In the rows, zero is written as 128.
Known rows, with every step that occurs
soves kozi risovi radep: [ 92 151 136 120  96 173 161  93  90 160 155 164 127 168 130 179 112 144
 105 139 141 119 155 148 136 112 177  76 118  70 161 109 143 132 166 105
 113 155 160 125 124]
mizus geme: [155 152 156 125 173 144 158 125 126  88 121 127 110 151 161 162 103 111
 142  90 106 134 138 141 127 145  99 177 133  85  73 124 117 117 134 140
  82 152 100  82 102]
pabig subi radep vitib bedok risovi: [145 120 103 117 141 109 104 157 125 111 182 165 107 175 107 104 174 173
 173 127 128 176 115 131 140  83 102 138 150 198 171 112 141 143 147 146
 210  81 144 143 122]
bafo soves kozi vitib bedok: [104 106 150 119 103 131 167 192 172  98 134 153 147 104  89 110 149 169
 154  81 119  74  89  90 101 147 146 101 109 135 172 167 129 152 110 138
 153  95 174 158 112]
risovi bedok: [136 151  78 141 142 117 112  78 132 137  86 104 125 149 134 132  95 111
 151 120 103 131 106 150 130 129 113 140 133 111  89 123 135 104 130 129
 130 151 109  92 104]
gebu subi radep vitib bedok: [116  68 140 148 136  94 146 115 180 127 112 159 164 122 134  84 211 147
 116 134 108 151  68 121 154  96  75 160 167 169 123 120 137 130  93 143
 201  93 125 172 157]
momil risovi kozi: [184 112 100 115  81 149 102 103 154 109 154 112 101 127 152 124 149  98
 108 152 142 131 126 124 145 161 109 144 155 105 124 162  94 141 103  91
 123 143 114 121 116]
subi radep vitib bedok soves kozi: [151  72 145 136 117  96 114 145 141 115 123 152 181 143 127 109 136 174
 118 149 116 115  65  95 159 117 151 142 149 183 157 141 132 157 105 116
 166  86 189 152 125]
soves kozi: [122 143 113 115 101 130 121 107 129 132 139 147 140 182 129 128 102 141
 116 117  97  90 114 118 146 147 141 125 128 106 144 120 119 119 132 121
 121 111 175 114 103]
momil risovi radep vitib bedok soves: [123  71 175 126 130 101 122 143  76 104 123 103 185  48 149 118 145  97
  46 174 183 143 100 101  97  77 188 126 156 169 122 165 126 177  97  91
 145  99 135 186 131]
risovi kozi vitib: [157 140 104 108  80 145 157 165 164 110 129 125  91 156 127 141 159 108
 151 113 146  83 164 130 126 207  84 124 132 115 131 177 128 126 110 122
  89 155 117 100 136]
gebu fipu: [144 203  93 137 165 145 123 135 113 119 111 103  92 158 133 154 136 124
 108 124 123 145 155 121 125 109  95  98 102 121  96 134 114 105 140 154
  99  77 156  80 145]
pabig subi radep vitib: [134  93  88 102 160 139 185 127 156 113 111 137 133 224 134  76 171 159
 113 149 106 183 130 144 179 117  89 188 150 155 163 144 177 127  84 169
 167 113 109 134 172]
bedok soves kozi: [145 135 142 128 111 104 106 148 111 137 125 118 144 174 124 130  83 142
  98 133 140  89 109 113 140 165 162 109 131 130 152 129 105 138 120 102
  86  97 161 107  89]
kozi vitib: [101 152 125 102 130 135 181 161 144 121 114 113 107 134 121 121 111 117
 137 113 163 104 169 145 106 172  97 151 105 122 121 164 128 131 134 153
  71 137 116  98 154]
subi radep vitib bedok risovi kozi: [200 102  98 132  77 124  77 144 155 108 170 161 105 143 132 149 219 151
 177 143 115 150 128 115 167 105  80 103 162 192 134 136 131 138 142 105
 225 109 144 149  89]
soves kozi risovi radep vitib: [100 104 140 119  75 172 171 105 106 148 121 166 162 190 142 174 141 120
  71 139 111 134 160 131 170  84 165  84 131 102 160 118 178 119 158 112
 171 151 159 177 138]
radep vitib: [122 114 118 120 120 132 144 134 118 110  84 112 156 176 143 121 150  93
  74 130  97 144 153 130 161 110 114 143 137 147 114 156 158 103 128 138
 163 115 113 151 136]
radep vitib bedok: [121 115 124 132 126 109 104 146 112  82 110 132 168 124 129 116 186 110
 101 111  76 127 106 114 123 103 139 127 151 164 113 156 141 114 115 126
 199 104 143 156 140]
subi radep vitib bedok soves: [152  85 149 138 160  90 109 172 126 100  99 107 166 108 128 104 163 147
 107 161 147 154  95 118 133 108 134 150 152 202 125 165 133 152  97 124
 156  90 121 144 139]
geme mizus: [105 154 122 131 143 141 105 148  88 128 108 104  84 138 131 134 108  73
  81 120  92 131 200  95 120 107 130 123 111 107 132 163 127  91 136 133
  98 124 147 126 133]
vitib bedok subi: [132 163 139 158 157  77 112 147  80  75 128 118 136  84 128  86 193 142
  89 141  88 114 121 126  80 143 162 133 137 146  77  99  92 119 106 130
 127 118  99 142 144]
nokis fipu: [ 91 175 114  95 129 140 126 133  87 120 105 101 145 136 140 103  82 152
  83 138  75 134 110 125 108 104 112 129 115 136  79 147  98 124 142 143
 120 125 115  81 141]
risovi radep vitib: [ 91 101 138 111 119 143 192 110  80 127  97 117 173 137 165 140 169  93
  44 159 120 144 164 123 136  73 143 118 140 133 101 150 186 122 122 128
 158 121 124 174 131]
risovi bedok vitib: [152 148 104 140 140 125 100  89 132 127 118  83  99 105 122 133  89  99
 189 103  97 108  88 138 141 167 104 140 122 139 119 120 144 123 133 142
 104 135  91  81 152]
gebu subi: [107 132 145 146 129  97 143 108 157 173 115 126 118 168 137 104 147 103
  94 117 147 120 106 144 130 160  67 128 152 105 121  94 101 113 108 131
  99 100  82 123 117]
sibi geme mizus: [121 145 132 159 132 144  96 157  98 136  99 109 110 136 158 153 177  56
 107  78  72 148 157  95 117  88 103 128 106 134 132 160 133 116 158 124
  81 115 155 156 155]
kozi risovi bedok: [139 172  81 156 129 146  95  89 144 147  91 128  94 188 111 164  77 120
 175 105 117 155 134 180 145 133 122 110 122  84 128 109 130  99 166 118
 133 185  92  82 119]
momil risovi kozi vitib: [162 109 108  99  73 154 155 139 186 111 146 125  89 108 134 121 132  99
 140 137 181 104 147 127 128 186  91 152 133 106 139 183 106 155 109 114
  87 163 124 121 147]
vitib bedok risovi radep: [100 160 142 118 128 121 119 125  50 138 192 138 119  71 134 159 164 133
 129 142 159 131 147 123  72  61 159  79 128 153 108 112 124 149 174 105
 150  96 153 140  83]
bafo soves kozi vitib: [105 107 151 105  93 153 210 184 184 123 109 137 131 149 101 115 109 156
 138  97 141  85 134 106 133 160 118 110  91 114 179 166 142 147 125 148
 111 106 147 150  99]
vitib bedok soves kozi risovi: [148 153 146 151 105 124  59 163 120 127 151 153 122 177  90 162  94 162
 141 105 141 105 104 136 132 166 186  77 134 119 188 113  90 135 154  86
 120 128 158 109 118]
momil risovi bedok soves kozi vitib: [141  95 125 120  94 113 151 118 175 149 116 127 133 118 120 115  21 128
 157 136 194  88  87 115 126 164 143 159 117 114 160 140 112 173 127 112
  73 152 171 119 123]
bafo soves kozi vitib radep: [104  90 194  89 135 185 200 146 191 148 124 167 138 126 114 125 100 154
 147  54 121  81 120 102 139 177 117 104  98  60 176 163 160 143 129 140
  93 120 181 139 114]
soves bedok risovi radep: [ 76 148 118 110 127 135 108  92  68 186 176 126 127  89 132 160  89 119
 138 176 188 136 175 121 103  52 159 113 111 122 119  82 127 127 142 124
 121 128 163 143  81]
pabig subi: [125 170  90 102 162 129 138 145 106 114 145 122  97 230 114  91 137 136
 116 105 115 135 127 153 116 175 125 143 147 112 167 134 127 119  91 146
 104 111  99  83 140]
momil geme mizus: [128 140 129 120 147 144 126 146  84 131 116 114 111 108 146 141 112  69
  73 104  68 110 187  86 111  92 118 137 115  83 130 150 122  51 136 140
  76 130 141  56 151]
kozi risovi: [125 183 117 133 128 161 107 137 122 132 126 126  87 187 110 156 105 129
 135 112 141 155 171 178 141 154 128 107 116  96 145 127 112 105 168 121
 105 152  93  87 137]
vitib bedok soves: [144 147 151 141 159  83  72 184  85 100 121  91 141 102 115 119 135 127
 107 130 153 115  99 122  86 152 163 115 142 166 117 157  90 143 107 102
 102  87 118 106 116]
bedok risovi kozi vitib radep: [168 131 153  91 107 171 125 141 168 155 175 167  73 131 127 169 130 116
 192  67 157  89 164 125 132 192  75  93 126  84 139 145 135 135 168 105
  87 149 156 103 110]
kozi risovi radep vitib: [ 96 122 137 124 108 170 174 118  90 137 105 133 146 166 147 167 157 100
  64 148 135 165 188 153 154  78 151  97 132 113 135 137 180 116 158 119
 159 154 109 166 148]
sibi geme: [139 151 126 151 130 133 119 135 117 129 110 110 149 147 163 140 197 101
 135  86 102 149  96 147 121 125  89 143 121 150 107 138 122 141 151 122
  84 104 116 135 151]
gebu subi pabig: [112 116 123 130 143  83 175 114 149 174 141 135 123 140 147 108 148  92
  59 131 141 155 109 170  89 150  68 134 153 119  77 127  89 105 129 128
 121 125  50  85 138]

Rows
[165 163 118 163 144 115  72 134 121 150  80  94 102 171 109 164  52 118
 152 127 166 153 127 169 135 155 147 101 131 116 136 118 112 122 152  98
  93 160  75  81 108]
kozi risovi bedok soves
[111 163  93 122 125 118  47 117 118 176 164 121 109 129 108 143  57 122
 181 141 173 136 162 126 131  90 128 140 108 137 135  81  97 104 148 132
 129 118 159 122  76]
soves bedok risovi
[ 91 113 140  99 138 150 183  68  85 138 152 109 138  61 171 121 117 102
  59 187 182 153 137 133  97  81 158 149 124  99 105 149 127 163 121 113
  99 136 129 146 130]
momil risovi radep
[110 147 161 128 105 150 146 125  77 166 147 143 128 161 128 183  97 144
  92 151 178 120 151 143 128 126 196  62 125  94 167 113 129 148 158  89
  86 144 147 124 111]
bedok soves kozi risovi radep
[122 115 174 147 132 117 108 173  70 114 115 118 161 116 122 160 158 114
  77 143 162 143 135 129 113 103 189  72 148 158 144 148 140 147 131  92
 148 123 116 160 136]
kozi risovi radep vitib bedok soves
[139 108 122 141 155  68 158 156  87  79 129 134 168  82 153  91 206 109
  38 155  71 158 126 141  69 113 155 138 152 177  41 136 110 105 126 133
 184 142  69 144 168]
radep vitib bedok subi pabig
[154 154 108 151 102 152  81  83 152 143 140 133  87 160 101 164  54 127
 218  81  94 100  85 146 174 178 127 105 116 107 175  88 143 120 167 128
 119 169 124  82 156]
soves kozi risovi bedok vitib
[ 95  73 143 102 112 152 191  83  97 127 116 115 178  93 177 119 143  84
  35 181 152 164 147 118 139  52 149 151 140 124 111 157 163 151 116 117
 158 131 133 191 141]
momil risovi radep vitib
[ 96 116 144 135 113 145 132 133  85 107 125 150 159 119 131 158 188 120
  91 124 112 144 137 131 118  73 170  89 143 133 130 141 161 125 141 109
 195 138 140 174 155]
kozi risovi radep vitib bedok
[125 134 143 135  90 178 140 157 162 133 120 148 115 201  94 156 105 168
 129  97 120 137 141 137 171 140 145  68 101  92 207 126 126 124 156 122
 146 121 125 136  86]
bafo soves kozi risovi
[ 88 105 119 123 146 143 112 140 156 142  93  91 155 110 104 108  95 130
 125 136 142 141 138 101 135 105 142 142 103 111 152 135 123 111  61 154
 142 112 116 160  89]
bafo soves bedok
[132 123 144 159 138  79 122 153  89  69 104 126 167 103 139  86 210 123
  65 142  69 125 127 116 108 116 158 140 149 167  77 108 125 113 105 133
 172 117 103 186 153]
radep vitib bedok subi
[109 137 114 120 143 134  67 109 127 139 145  88 118  86 109 120  65 103
 176 127 132  98 115 111 144 167 129 175 107 135 146 110 121 115  85 162
  91 131 127 105 174]
soves bedok vitib
[140 132 108 156  97 160 119 109 176 147  91 145 119 198  98 163  74 155
 172  88  99 139 107 143 172 129 141  76 110  80 181 108 143 116 155 116
 170 159 120 125  74]
bafo soves kozi risovi bedok
[136 141 123 133 106 106  70 161  99 112 157 140 129 127 115 140 165 122
 143 109 120 141 138 120 124  72 121 101 138 193 127 120 125 126 178 117
 205  84 153 160  90]
radep vitib bedok risovi
[104 133 127 116 103 118 134 157 149 103 152 169 142 116 102 117 132 153
 165  85 116  57  89 104  97 161 143 126 121 130 150 147 114 142 124 131
 129 118 204 124 144]
soves kozi vitib bedok
[153 128 134 153 102 166 111 117 173 134 118 119  94 143  89 157  72 143
 209  74  96 116  84 130 179 167 125  81 102 114 200 107 153 133 151 133
 143 142  99 117 122]
bafo soves kozi risovi bedok vitib
[159 127 116 147 113  94  94 108 128 150 101 120 151 176 128 145  52 134
 132 130 123  90  79 115 145 156 158 111 138 118 137 111 117 134 124  99
 105 125 159 101  73]
risovi bedok soves kozi
[131 133 181 101 179 167 115 100 124 136 154 115 103  88 133 131 105 105
 160  62 102  98 108 129 142 197 106 131 119  95 132 138 149 128 138 140
  65 120 127  81 173]
bedok vitib radep
[ 92 102 139 123 124 121 147 124  75  97 124 137 185  88 149 135 204 109
  69 136  97 126 118 107 102  68 162 106 151 150 103 156 165 132 111 118
 192 107 154 178 142]
risovi radep vitib bedok
[153 142  88 149 168  70 163 100 102 122 111 114 130 102 155 104 130 109
  79 164  86 164 127 170  75 135 136 150 139 132  21 112 105  98 138 131
 132 182  40  84 140]
risovi bedok subi pabig
[128 113 136 136 141  98 186 133 167  96 144 169 137  87 124  71 167 213
 160 166 118 110 100 117 117 147 127 183 122 157 114 101 116 154 106 159
 120 131 158 139 173]
soves kozi vitib bedok subi radep
[102 132 170  87 166 170 174 126 155 145 127 148 115 112 128 130  97 114
 150  66 140  97 146 137 114 185 101 142 111  65 121 161 147 130 142 141
  54 148 152  96 157]
kozi vitib radep
[173 115 122 142 134 105 168 148 170  80 141 153 108  81 134  84 220 188
 161 169 124 121 125 127 112 167  98 166 140 161  93 128 113 149  83 142
 120 146 107 131 175]
risovi kozi vitib bedok subi radep
[109 108 142 123 144 148  99 145 151 129 122  70 126  70  95 110  89 117
 165 117 132 118 116  95 148 151 129 149  92 143 175 130 135 128  70 166
 118 103  99 141 138]
bafo soves bedok vitib
[150 141  89 111  64 137  88 157 170 155 167 140  83 137 105 158 107 110
 211 126 188  89 179 115 135 161  91 124 118 126 151 128 109 126 128 124
 109 159 154 124 104]
soves bedok risovi kozi vitib
[109 150 116 148 157  93 102 114 106 128 111 107 148 104 132  89 111 123
 104 177 121 119 156 122 115 134 164 177 120 115  86  64  96  95  71 150
  94 153 112 147 145]
soves bedok subi
[149 128 158 130 137 182  83  55 163 167 152 165  95 138 112 171  47 127
 219  39  78  89  71 136 175 193 127 101 122  53 173  93 163 122 172 121
 101 173 162  83 161]
soves kozi risovi bedok vitib radep
[149 143 156 131 166 182  85  67 151 159 138 136  81 113 116 167  60 110
 214  46  97 119  97 155 161 189 112 110 120  64 152 106 159 116 168 127
  84 173 112  70 173]
kozi risovi bedok vitib radep
[ 77 123 142 113 128 146 136 125  90 179 158 109 136  76 124 155 106 133
 127 166 195 154 175 106 109  37 155  89  99 129 143 104 137 141 132 129
 144  99 136 177  49]
bafo soves bedok risovi radep
[129 140 158 129 147  89 113 208 113 101 122 105 130  91 103 116 121 130
 137 117 187  94 117 122  72 172 144 124 129 168 128 174 100 158 110 117
  79 103 123 106 142]
kozi vitib bedok soves
[115 108 135 139 154 107 181  86 195 176 120 139 116 153 142  83 152 162
 125 158 160 162  99 156 153 134  39 174 144 130 119 100 114 133 102 154
 109 103  88 112 141]
gebu subi radep
[155  85 103 155 151 100 179  86 157 113  58 120 160 139 157  83 159 147
 108 188  89 181 128 143 174  83 100 188 142 161  75 100 170 116 109 158
 179 157  87 161 152]
risovi bedok subi radep vitib
[141 122  84 130 133 125 113  50 149 134 107 105 127 101 147 108  62 103
 138 146 140 155  92 145 125 106 123 176 132  99 100 129 115 136 125 118
 131 162 119 111 118]
momil risovi bedok
[143 132 133 146 184  90 148 120 129  86 133 132 134  79 136  70 196 196
 127 184 106 156 110 137 106 122 125 180 132 167  78 104 107 141 101 154
 133 119 103 128 164]
vitib bedok subi radep
[ 87 153 146 108 117 127 158 149  76 140 191 148 109  61 126 156 154 133
 154 132 191 111 157 127  61  81 144  89 114 155 119 128 130 162 176 118
 125 111 158 138 107]
kozi vitib bedok risovi radep
[109 121 143 151 157 106 133 150 127 120  89  92 155  87 118  78 128 141
  90 170 122 139 153 103 122 116 164 150 105 118 114  90 106 107  57 154
 126 126  82 184 109]
bafo soves bedok subi
[146 116 115 129 125 111  99 141 131 117 160 152 126 116 121 124 168 161
 168 139 134 172 126 127 143  56  99 134 134 206 126 122 131 139 173 133
 213  85 151 153 108]
subi radep vitib bedok risovi
[115 131  93 131 171  76 135 118 101 135 134 118 151  81 144  93 116 114
  68 186 121 154 150 145  76 127 157 177 127 129  47 102  85  89  95 147
 119 173  77 111 159]
soves bedok subi pabig
[160  59 108 146 145 109 177  61 170 112  76 121 159 101 170  66 132 140
 101 208 114 199 112 136 173  73 110 219 140 154  82 103 154 142 106 151
 174 160  94 180 163]
momil risovi bedok subi radep vitib
[170 119 104 131  75 146  60 160 158 149 157 115  99 140 105 158 138 127
 174 134 152 130 162  98 158 119 107  84 127 132 166 119 109 121 105 110
 172 114 121 156  31]
bafo soves bedok risovi kozi
[119 157 127 119  84 110  96 169 136 129 198 176 100 118  94 141 111 156
 203  91 154  80 120 110  97 123 129  96 114 157 159 111 102 151 191 123
 144 100 204 128  93]
soves kozi vitib bedok risovi
[141 118 137  95 108 169  88 123 180 181 173 174  94 111 118 165  89 111
 215  78 165  82 158 108 140 176  96 118 123  67 148 123 129 123 130 121
  92 168 187 120 118]
soves bedok risovi kozi vitib radep
[157 131  99 156 178  98 167  72 150 126  91 115 123 112 150  84 137 174
 145 193 108 171 116 158 138 117 104 191 130 141  63  84 131 123 108 157
 121 157  79 107 146]
risovi bedok subi radep
